What can hang from each mark
q_971: q_76 q_918
q_918: q_6 q_494 q_971
q_76: q_6 q_381 q_780 q_971
q_780: q_76 q_918
q_494: q_918
q_6: q_76 q_918

Every row comes from one small tree of marks. Brackets hold a mark, then the marks that hang from it, in the order of their numbers. Every link used is in the known rows. Which tree was each row made from?
(in the rows, 128 means zero)
Known rows
(q_6 (q_76 q_381 q_971)): [148 132 112 108  95 122 139 179 159 127 149 179 148 158  82 128 142 175
 101 124]
(q_76 q_6 (q_780 q_918) q_971): [146 109  98 147 149 141 142 132 157 113 146 167 128 178  70 162 140 136
  94 115]
(q_971 (q_76 (q_6 q_918) q_381 q_780)): [140 148 101 117 103 120 124 128 162  82 135 203 179 166  67 163 140 116
  93 140]
(q_971 (q_918 q_6)): [122 128  88 152 125 131 116 116 174 112 139 169 131 167  89 138 121 132
 126 103]
(q_780 q_76 (q_918 q_6 q_494 q_971)): [126  44 105 133 111 130 120 163 138 103 132 141  66 138  98 174 137 152
 121  89]
(q_6 (q_76 q_381 q_780) q_918): [145 131 103  98 100 112 124 201 174 115 146 203 157 132  79 118 137 140
  89 132]
(q_971 q_76 (q_918 q_494)): [114 148  85 146 115 128 137  92 164 122 138 152 194 189  78 159 127 106
 117 102]
(q_494 (q_918 (q_971 q_76))): [133 119 145 146 125 100 142 105 132 110 141 156 140 161 100 158 102 158
 124  80]
(q_971 (q_76 q_381 q_780) (q_918 q_494)): [123 157  67 154  83 135 135  82 170 143 132 205 189 188  63 176 128 101
  89 122]
(q_76 q_6 q_780): [135 140  98 161 140 128 126 130 170 102 141 160 154 156  82 140 124 107
 114 128]
(q_918 (q_6 (q_76 q_381)) q_494 q_971): [134 112 105 112 108 117 129 193 157 104 129 188 126 127 101 128 145 202
  91 107]
(q_6 (q_76 q_381 q_780) (q_918 q_494)): [137 129  85  94 102 107 132 209 168 117 139 202 170 133  77 127 141 126
  79 127]
(q_494 (q_918 q_6)): [130  99 103 157 131 108 114 142 144 110 133 167  99 137 108 136  99 130
 122  89]
(q_76 q_6 q_381): [136 143  99 143 102 132 124 144 160  73 135 202 155 147  85 143 139 128
 118 138]
(q_918 q_971): [134 134 137 135 129 117 134 153 155 110 153 133 134 147  98 137 129 157
 131 100]
(q_494 (q_918 (q_6 (q_76 q_780)) q_971)): [147  92 122 139 147  99 127 157 157 128 138 185  96 127 104 125 100 192
  87  87]
(q_76 q_971): [135 140 113 130 123 118 138 150 155 138 152 126 142 174  86 138 126 135
 124 106]
(q_6 (q_76 q_780 q_971) (q_918 q_494)): [138 126  90  82 138  96 149 207 165 148 148 153 175 157  80 121 132 137
  82 109]
(q_780 (q_918 q_971)): [135  96 143 135 131 128 137 151 147 105 152 146 103 144  97 147 144 162
 122  94]
(q_780 (q_76 q_971) (q_918 q_494)): [129  69  93 127  95 126 137 158 140 128 141 129 108 170  85 177 137 111
 120 102]
(q_918 (q_6 q_76) q_494 q_971): [126 109 109 115 144 113 129 192 160 105 138 143 129 135 107 116 133 196
 100  93]
(q_6 (q_918 q_494 q_971)): [124 128 117  95 134 100 141 194 149 104 143 147 158 142 104 136 131 141
 119  98]
(q_494 (q_918 (q_6 q_76) q_971)): [145  91 130 130 147 100 129 172 145 103 136 179 102 123 118 122 106 208
 106  82]
(q_780 q_76 (q_918 q_6)): [134  54 105 146 100 137 109 151 147  98 136 136  57 143  90 165 134 121
 130 105]

Write each row's tree
[150 118 114 128 111 121 126 169 170 125 139 194 103 133  86 133 137 204
  80 117] => (q_918 (q_6 (q_76 q_381 q_780)) q_971)
[140  58  98 144  67 144 104 151 146  95 129 182  57 138  84 176 146 130
 121 118] => (q_780 (q_76 q_381) (q_918 q_6))
[155 133 103  86 103 106 144 199 168 138 146 196 156 159  72 131 141 157
  76 127] => (q_6 (q_76 q_381 q_780 q_971) q_918)
[139 109 142 129  94 138 135 118 133  99 138 178 119 162  78 173 152 177
 108 106] => (q_780 (q_918 (q_971 (q_76 q_381))))
[130 124 101  88 135  96 128 222 159  98 139 152 174 131  97 107 133 130
 106 111] => (q_6 q_76 (q_918 q_494))
[128 154  98 160 117 134 133  67 177 141 147 164 176 195  62 161 115 104
 106 110] => (q_971 (q_76 q_780) q_918)
[147 131 122  97 115 116 134 173 160  56 138 214 156 137  88 145 139 165
 117 129] => (q_76 (q_6 (q_918 q_971)) q_381)
[132  63 110 133 115 135 137 152 145  69 136 166 110 142  95 177 139 139
 125 107] => (q_780 (q_76 q_6) (q_918 q_494 q_971))
[153 144  83 104 114 115 136 163 162 108 143 209 166 170  70 157 136 130
  91 139] => (q_76 (q_6 q_918) q_381 q_780 q_971)
[137 118  74 107 106 119 130 188 154 125 131 179 135 153  91 134 144 182
  83 115] => (q_918 (q_6 (q_76 q_381 q_971)) q_494)
[148 142  84 125  95 130 148 133 182 153 148 222 169 185  64 142 132 163
  79 125] => (q_6 (q_76 q_381 q_780 (q_971 q_918)))
[145 110 100 137  94 136 136 140 152 150 143 190 108 171  66 168 147 136
  86 119] => (q_76 q_381 (q_780 q_918) q_971)
[137 111 127 160 136 105 129  92 143 131 137 159 104 159  91 166  99 163
  98  81] => (q_494 (q_918 q_6 (q_971 (q_76 q_780))))
[126 156  66 142  97 138 136  83 160  79 125 222 206 189  72 172 136 121
 104 127] => (q_971 (q_76 q_6 q_381) (q_918 q_494))
[124 136  85 111 144 109 130 185 156  67 131 166 179 146  93 130 133 100
 121 118] => (q_76 (q_6 (q_918 q_494)))
[121 142  70 133 124 125 151 126 163 144 145 163 179 193  87 150 123 120
 116 100] => (q_76 (q_971 (q_918 q_494)))
[129 147  60 136 140 130 151 118 169 108 140 184 191 194  83 153 124 129
 111 113] => (q_76 q_6 (q_971 (q_918 q_494)))
[127 109  61 132 107 127 144 117 164 105 139 179 174 194  81 180 120 110
 125 118] => (q_780 (q_76 q_6 (q_971 (q_918 q_494))))
[129 135  82 114 129 119 151 154 171 141 145 173 189 183  85 128 129 157
  99 103] => (q_6 (q_76 (q_971 (q_918 q_494))))
[144 104  99 134 108 123 135 139 152  97 148 138 137 173  87 167 129 125
 134 122] => (q_780 (q_76 q_6 q_971))
[131  73 116 114 149 126 128 194 147 101 136 158  94 128 104 127 150 198
  93  87] => (q_780 (q_918 (q_6 q_76) q_494 q_971))
[134  83 131 139 143 134 121 158 146 101 143 146  73 141  97 146 138 178
 116  89] => (q_780 (q_918 q_6 q_971))
[139 137 103 117 128 122 147 142 175 133 154 172 174 185  85 126 127 169
 107 108] => (q_6 (q_76 (q_971 q_918)))
